Each row comes from the steps of one path. Every step used is in the known rows, and no mark comes twice. Write the path behind each row, first mark first.
Known rows:
fibafor nonaba: [-1.24 -1.78 -5.93 -2.34  0.62 -0.84  2.46 -1.55 -0.27 -0.61  1.59 -0.66
  0.75  0.35 -0.19  0.68 -2.09 -2.13  0.69 -2.14  2.82]
fibafor nonaba dutu kided demaz: [-0.52 -1.07 -5.50 -1.85  0.51 -0.11  6.09 -1.14 -0.36 -0.93  0.09 -1.08
 -0.13  0.69  0.70  0.17 -1.41  0.81  0.58 -1.88  4.20]
nonaba dutu resit: [ 0.51 -0.52 -3.48 -1.30 -0.19 -0.24  4.00 -0.40  1.71 -1.24  1.41 -1.77
  0.57  0.13 -2.19  0.06 -1.62 -0.94  0.70 -1.25  3.98]
demaz kided dutu: [-1.97 -1.00 -4.23 -6.50  0.45 -0.98  1.76 -1.67  0.92  0.37  2.31 -1.43
  0.60 -0.53 -2.18  0.91 -1.84 -3.56  0.68 -0.81  2.09]
fibafor nonaba gugar resit dutu kided: [-0.79 -0.91 -5.87 -1.42  1.20  0.44  2.04 -0.80 -1.94  1.00 -4.03  1.15
  0.55 -0.01  0.13  1.83 -1.50 -0.62  0.32 -0.19  2.73]
resit demaz kided dutu nonaba gugar: [-1.77 -3.48 -4.28 -6.06  1.09 -0.75  3.25 -1.36 -1.02  0.39 -0.62 -1.96
  1.06  0.67 -2.30  2.15 -2.04 -4.00  1.30  2.80  2.08]
demaz kided gugar resit dutu: [-1.89 -2.02 -1.47 -4.37 -0.11 -0.02  1.22 -0.18 -1.76  0.55 -0.46 -0.88
  0.22 -0.14 -2.42  0.27 -1.30 -2.27 -0.77  0.78 -0.26]
demaz kided: [-1.70 -2.63 -4.18 -4.95 -0.05 -1.19  2.17 -1.21  0.15 -1.07  2.50 -2.12
  0.87  0.07 -1.31  0.22 -2.25 -1.80  1.35 -0.03  2.61]
dutu nonaba: [-1.00 -4.13 -3.35 -2.20  1.15 -0.52  3.10 -0.80  1.13 -1.09  1.40 -2.31
  0.60  0.60 -2.93  0.77 -3.28 -2.58  0.71  0.22  2.57]
fibafor nonaba dutu resit demaz: [-0.02 -0.02 -5.85 -1.72 -0.51 -0.90  5.14 -0.51 -1.99 -1.32  0.19 -1.11
  0.68  0.71 -0.17  0.12 -0.54 -1.15  0.63 -2.37  3.78]
kided gugar: [-1.22 -2.78 -2.38 -2.34 -0.63 -0.80  2.33 -0.39  1.06 -0.51  3.26 -0.99
  0.37  0.38 -2.30  0.56 -3.15 -2.80 -0.55  0.04  0.94]
dutu nonaba gugar resit: [-0.86 -4.58 -2.09  0.04  1.52  0.75  3.04 -0.66 -0.21 -0.12 -3.36 -1.60
  0.64  0.90 -2.17  1.45 -1.29 -1.93  1.52  2.17  2.09]
nonaba gugar kided: [-0.93 -5.04 -4.52 -1.05 -0.12 -0.02  2.60 -1.64 -0.42  0.10 -0.93 -1.18
  0.22 -0.18 -1.53  0.45 -1.60 -2.63  0.26  1.89  2.12]
dutu kided gugar: [-0.80 -1.99 -3.18 -2.42 -1.22 -0.88  2.75 -0.15  1.47 -0.33  2.85 -0.70
  0.09  0.48 -1.66  0.64 -4.52 -1.29 -0.78 -0.15  1.54]
nonaba dutu: [-0.53 -1.86 -3.44 -1.77  0.33  0.07  3.69 -0.70  2.28 -1.48  1.43 -2.15
  0.68  0.20 -2.34  0.46 -0.78 -1.83  0.47 -0.89  3.38]
fibafor nonaba dutu: [-0.49 -1.27 -5.55 -1.32  0.87  0.28  3.55 -1.48  1.25 -1.05  1.33 -1.47
  0.98  0.62 -0.36  0.49 -0.90 -1.55  0.71 -1.95  3.39]
dutu resit demaz kided gugar: [-1.17 -1.69 -2.96 -4.83 -2.11 -2.09  3.44  0.07 -2.76 -0.70  2.79 -1.35
  0.43  0.61 -1.25 -0.25 -3.07 -1.88  0.28  0.61  1.12]
gugar resit demaz kided dutu nonaba: [-2.58 -2.71 -2.44 -5.33  0.60 -0.47  3.72 -0.74 -2.91  0.65 -2.61 -2.39
  0.02  0.10 -2.85  0.82  0.19 -3.72  0.75 -0.56  0.82]
dutu resit: [-0.23 -1.07 -3.82 -2.21 -0.42 -1.36  2.95 -0.54  0.07 -0.95  2.00 -1.00
  0.32 -0.20 -2.05  0.18 -2.80 -1.66  0.93 -1.50  3.35]
fibafor nonaba dutu resit: [ 0.54  0.20 -5.48 -0.84  0.30 -0.06  3.78 -1.25  0.65 -0.96  1.08 -0.82
  0.86  0.63 -0.20 -0.01 -1.80 -0.65  0.87 -2.07  4.00]
nonaba dutu kided: [-0.18 -1.19 -4.25 -1.96 -0.28 -0.03  4.22 -0.41  2.64 -1.22  1.26 -1.83
  0.43  0.22 -1.78  0.52 -2.05 -0.43  0.31 -1.24  3.92]
fibafor nonaba gugar resit demaz kided: [-2.20 -2.73 -5.42 -2.94  0.01 -0.55  3.29 -1.20 -4.76 -0.04 -4.00 -0.79
  0.94  0.91  1.36  0.98  0.73 -1.31  2.13  0.55  1.88]
kided gugar resit: [-1.54 -2.61 -0.82 -0.86 -0.62 -0.06  2.45 -0.08 -0.55  0.17 -0.21 -0.82
 -0.11  0.26 -2.20  0.27 -1.11 -2.35 -0.43 -0.53  0.08]
fibafor nonaba gugar: [-0.73 -2.46 -6.35 -1.50  1.08 -0.33  2.18 -1.75  0.04 -0.30  0.11 -0.22
  1.35  0.74  0.47  1.60 -2.23 -1.95  1.49  0.53  3.23]
resit dutu nonaba gugar kided demaz: [-1.09 -6.70 -3.18 -2.54  2.01  0.39  4.40 -1.26 -2.75  0.54 -2.71 -1.36
 -0.50 -0.15 -2.83  0.71 -2.16 -2.45 -0.63  3.92  2.02]

Write each row's path:
[-2.49 -1.72 -3.21 -4.97  0.06 -0.54  2.96 -0.99 -2.96  0.96 -3.79 -0.98
  0.35 -0.09 -1.59  1.69  1.25 -3.46  1.39  0.70  1.34]
nonaba gugar resit demaz kided dutu
[-1.40 -1.45 -4.38 -5.21 -1.38 -2.31  3.81 -0.24 -2.95 -1.22  1.31 -1.93
  0.49  0.10 -1.16 -0.14 -1.93 -1.55  1.48 -0.63  2.96]
dutu resit demaz kided
[-0.84  0.35 -4.27 -6.06 -0.06 -1.25  1.96 -1.54  0.37  0.56  2.37 -0.98
  0.46 -0.67 -2.05  0.42 -2.52 -2.74  1.05 -1.10  2.71]
demaz kided dutu resit
[-1.55 -2.97 -2.71 -4.53 -0.82 -0.94  1.75 -0.88  0.59 -0.55  3.84 -1.82
  0.74  0.60 -1.55  0.13 -3.37 -2.23  0.18  1.13  0.73]
demaz kided gugar
[-2.24 -3.38 -3.28 -3.36 -0.53 -0.74  3.50 -0.35 -3.67 -0.55 -3.62 -1.69
  0.69  0.48 -0.64  1.08  0.91 -1.75  1.97  1.54  1.78]
nonaba gugar resit demaz kided
[-0.51 -4.07 -3.86 -2.91  2.31  0.10  2.13 -0.65  0.76 -0.21 -0.72 -1.06
  1.15  0.43 -3.30  2.25 -3.48 -2.97  0.43  3.25  2.83]
resit dutu nonaba gugar
[-2.68 -2.54 -2.85 -4.11 -0.96 -1.23  3.76 -0.11 -3.95 -0.82 -2.18 -2.19
  0.12  0.05 -1.16  0.02  0.91 -1.93  1.18 -1.11  1.49]
gugar resit demaz kided
[-0.79 -2.35 -4.78 -3.03 -0.92 -0.88  3.81 -1.21 -2.86  1.38 -2.22 -0.04
 -0.36 -0.73 -2.12  0.73 -0.90 -4.10 -0.27  0.59  2.04]
nonaba gugar kided dutu resit demaz
[-1.02 -3.36 -3.61 -3.70  1.94 -0.40  2.45 -0.37  0.40 -0.57  0.68 -1.61
  0.61  0.00 -3.95  1.31 -3.34 -3.24 -0.39  0.59  2.54]
resit dutu nonaba
[-2.36 -2.79 -4.39 -5.63 -0.87 -2.03  3.58 -0.45 -2.39 -1.47  1.26 -2.46
  0.66  0.14 -1.13  0.32 -1.20 -2.41  1.05 -0.45  2.35]
resit demaz kided
[-2.93 -1.03 -2.91 -5.72 -0.39 -1.02  3.28 -0.61 -3.32  0.62 -2.18 -1.44
 -0.11 -0.55 -2.04  0.66  1.42 -3.66  0.59 -1.79  1.00]
gugar resit demaz kided dutu
[-2.22 -3.16 -3.02 -5.27 -1.71 -1.78  3.22 -0.15 -2.08 -0.82  2.43 -1.85
  0.57  0.72 -1.41  0.28 -2.28 -2.70  0.06  0.67  0.49]
resit demaz kided gugar
[-1.07 -2.31 -4.69  0.04  1.04  0.43  2.35 -1.43 -1.72  0.27 -3.31  0.12
  0.82  0.63  0.50  1.34 -0.18 -1.58  1.61 -0.17  2.33]
fibafor nonaba gugar resit
[-1.04 -3.09 -2.16 -1.57  2.05  1.01  2.53 -1.24  0.56  1.33 -3.58 -0.92
  0.40  0.27 -3.09  2.17 -0.74 -3.66  0.91  1.31  1.64]
kided dutu nonaba gugar resit
[-1.81 -3.18 -2.86 -1.22 -0.29 -0.67  3.98  0.09 -3.03 -0.51 -4.22 -0.89
  0.25  0.32 -1.47  1.42  1.18 -2.37  1.09  0.56  2.06]
nonaba gugar resit demaz
[-1.13 -3.27 -4.05 -5.23  1.90  0.14  1.95 -2.06  1.61  0.65  0.27 -1.76
  1.22  0.54 -2.29  2.00 -3.24 -3.42  1.57  3.13  2.31]
demaz kided dutu nonaba gugar
[-1.91 -5.01 -2.80 -2.96  0.45 -0.26  3.94 -0.51 -3.29 -0.45 -4.06 -2.58
  0.79  1.13 -1.34  1.14 -0.41 -1.82  2.20  2.90  1.65]
dutu nonaba gugar resit demaz kided
[-1.80 -4.95 -3.21 -2.45 -0.19 -0.77  4.97 -1.29 -2.71 -0.31 -0.25 -1.84
 -1.18 -0.58 -1.55 -0.85 -0.78 -2.03 -0.38 -0.50  1.96]
gugar kided demaz
[-1.08  0.19 -4.09 -4.69 -0.69 -1.93  3.85 -0.27 -1.72  0.24  0.72 -0.50
 -0.07 -0.63 -2.82  0.96 -1.30 -4.02  0.02 -2.46  2.65]
kided dutu resit demaz
[-0.46 -1.29 -1.32 -0.06 -1.11  0.96  3.93  0.28  1.27 -0.09 -0.92 -1.13
 -0.18  0.63 -1.88  0.11 -1.13 -0.25 -0.78 -0.64  1.19]
nonaba dutu kided gugar resit
[-0.90 -1.32 -3.99 -2.93 -1.22 -2.19  4.33  0.30 -2.35 -1.27  0.92 -1.24
  0.15 -0.05 -2.00  0.27 -1.61 -2.24  0.64 -1.71  3.12]
dutu resit demaz
[-2.61 -1.19 -4.40 -7.20 -0.34 -1.82  3.08 -1.01 -1.69  0.00  1.32 -1.74
  0.35 -0.37 -2.20  0.97 -0.77 -4.19  0.46 -1.10  1.85]
resit demaz kided dutu
[-1.46 -3.18 -2.42 -3.80  1.88  0.88  2.03 -1.73 -0.07  1.34 -2.83 -1.61
  0.73  0.48 -2.37  1.71 -1.14 -2.91  1.82  2.44  1.41]
demaz kided dutu nonaba gugar resit
[-0.94 -4.30 -6.73 -0.61  0.35  0.23  2.44 -2.41 -1.44  0.56 -1.08 -0.32
  0.55  0.25  0.51  0.42 -1.84 -2.24  0.50  0.98  2.18]
fibafor nonaba gugar kided
[-0.54 -0.85 -4.10 -4.25 -1.13 -1.23  4.81 -0.17 -1.41 -1.73  0.79 -2.59
  0.76  0.38 -1.25 -0.31 -0.80 -0.91  1.30 -0.38  3.52]
nonaba dutu resit demaz kided
[-0.64 -1.79 -3.30 -2.37  0.02 -0.26  6.22 -0.37  0.80 -1.37  0.43 -1.94
 -0.45  0.20 -1.36  0.20 -1.31  0.34  0.39 -0.98  4.12]
nonaba dutu kided demaz
[-1.21 -2.28 -2.79 -1.74  1.32  0.35  1.85 -0.24 -1.16  0.24 -3.45 -0.08
  0.48 -0.40 -2.54  1.80  0.08 -2.45  0.27  1.11  2.18]
nonaba gugar resit dutu
[-1.81 -2.09 -2.03 -1.72 -2.14 -0.99  4.27  0.98 -2.65  0.00 -1.74 -0.61
 -0.57  0.47 -1.60  0.51 -1.26 -1.45 -0.83 -1.20  0.40]
dutu kided gugar resit demaz
[ 0.09 -1.48 -6.70 -1.80  0.44  0.20  2.13 -2.77 -1.43  2.10 -0.90  0.78
  0.12 -0.45 -0.15  0.61 -2.14 -3.10  0.27  0.10  2.26]
fibafor nonaba gugar kided dutu resit
[-1.66 -3.23 -2.43 -2.40  1.23  0.14  3.92 -0.48 -2.04  0.95 -4.65 -1.00
  0.18  0.42 -3.05  2.24  0.36 -4.21  0.74  0.99  1.44]
kided dutu nonaba gugar resit demaz
[-0.90 -1.64 -3.71 -1.81  0.73  0.22  2.31 -0.01 -0.84  0.56 -4.03  0.30
  0.24 -0.43 -1.86  1.83 -1.17 -0.95  0.17  0.95  2.75]
nonaba gugar resit dutu kided
[-1.26 -5.19 -5.73 -1.19  0.69  0.00  4.49 -2.38 -3.30  0.47 -1.72 -0.43
 -0.37  0.23  0.94  0.10 -0.99 -1.43  0.58  1.12  2.37]
fibafor nonaba gugar kided demaz
[-1.38 -2.39 -3.59 -3.34 -0.13 -1.39  5.22 -0.42 -0.64 -0.89  0.97 -1.16
 -0.64 -0.10 -1.03  0.35 -2.47 -0.24  0.44 -1.24  3.56]
dutu kided demaz
[-2.30 -2.91 -4.01 -6.76  0.62 -1.28  3.51 -1.04 -1.28  0.03  0.63 -2.50
  0.50  0.30 -2.83  1.14 -1.97 -4.20  0.67  0.13  1.69]
resit demaz kided dutu nonaba
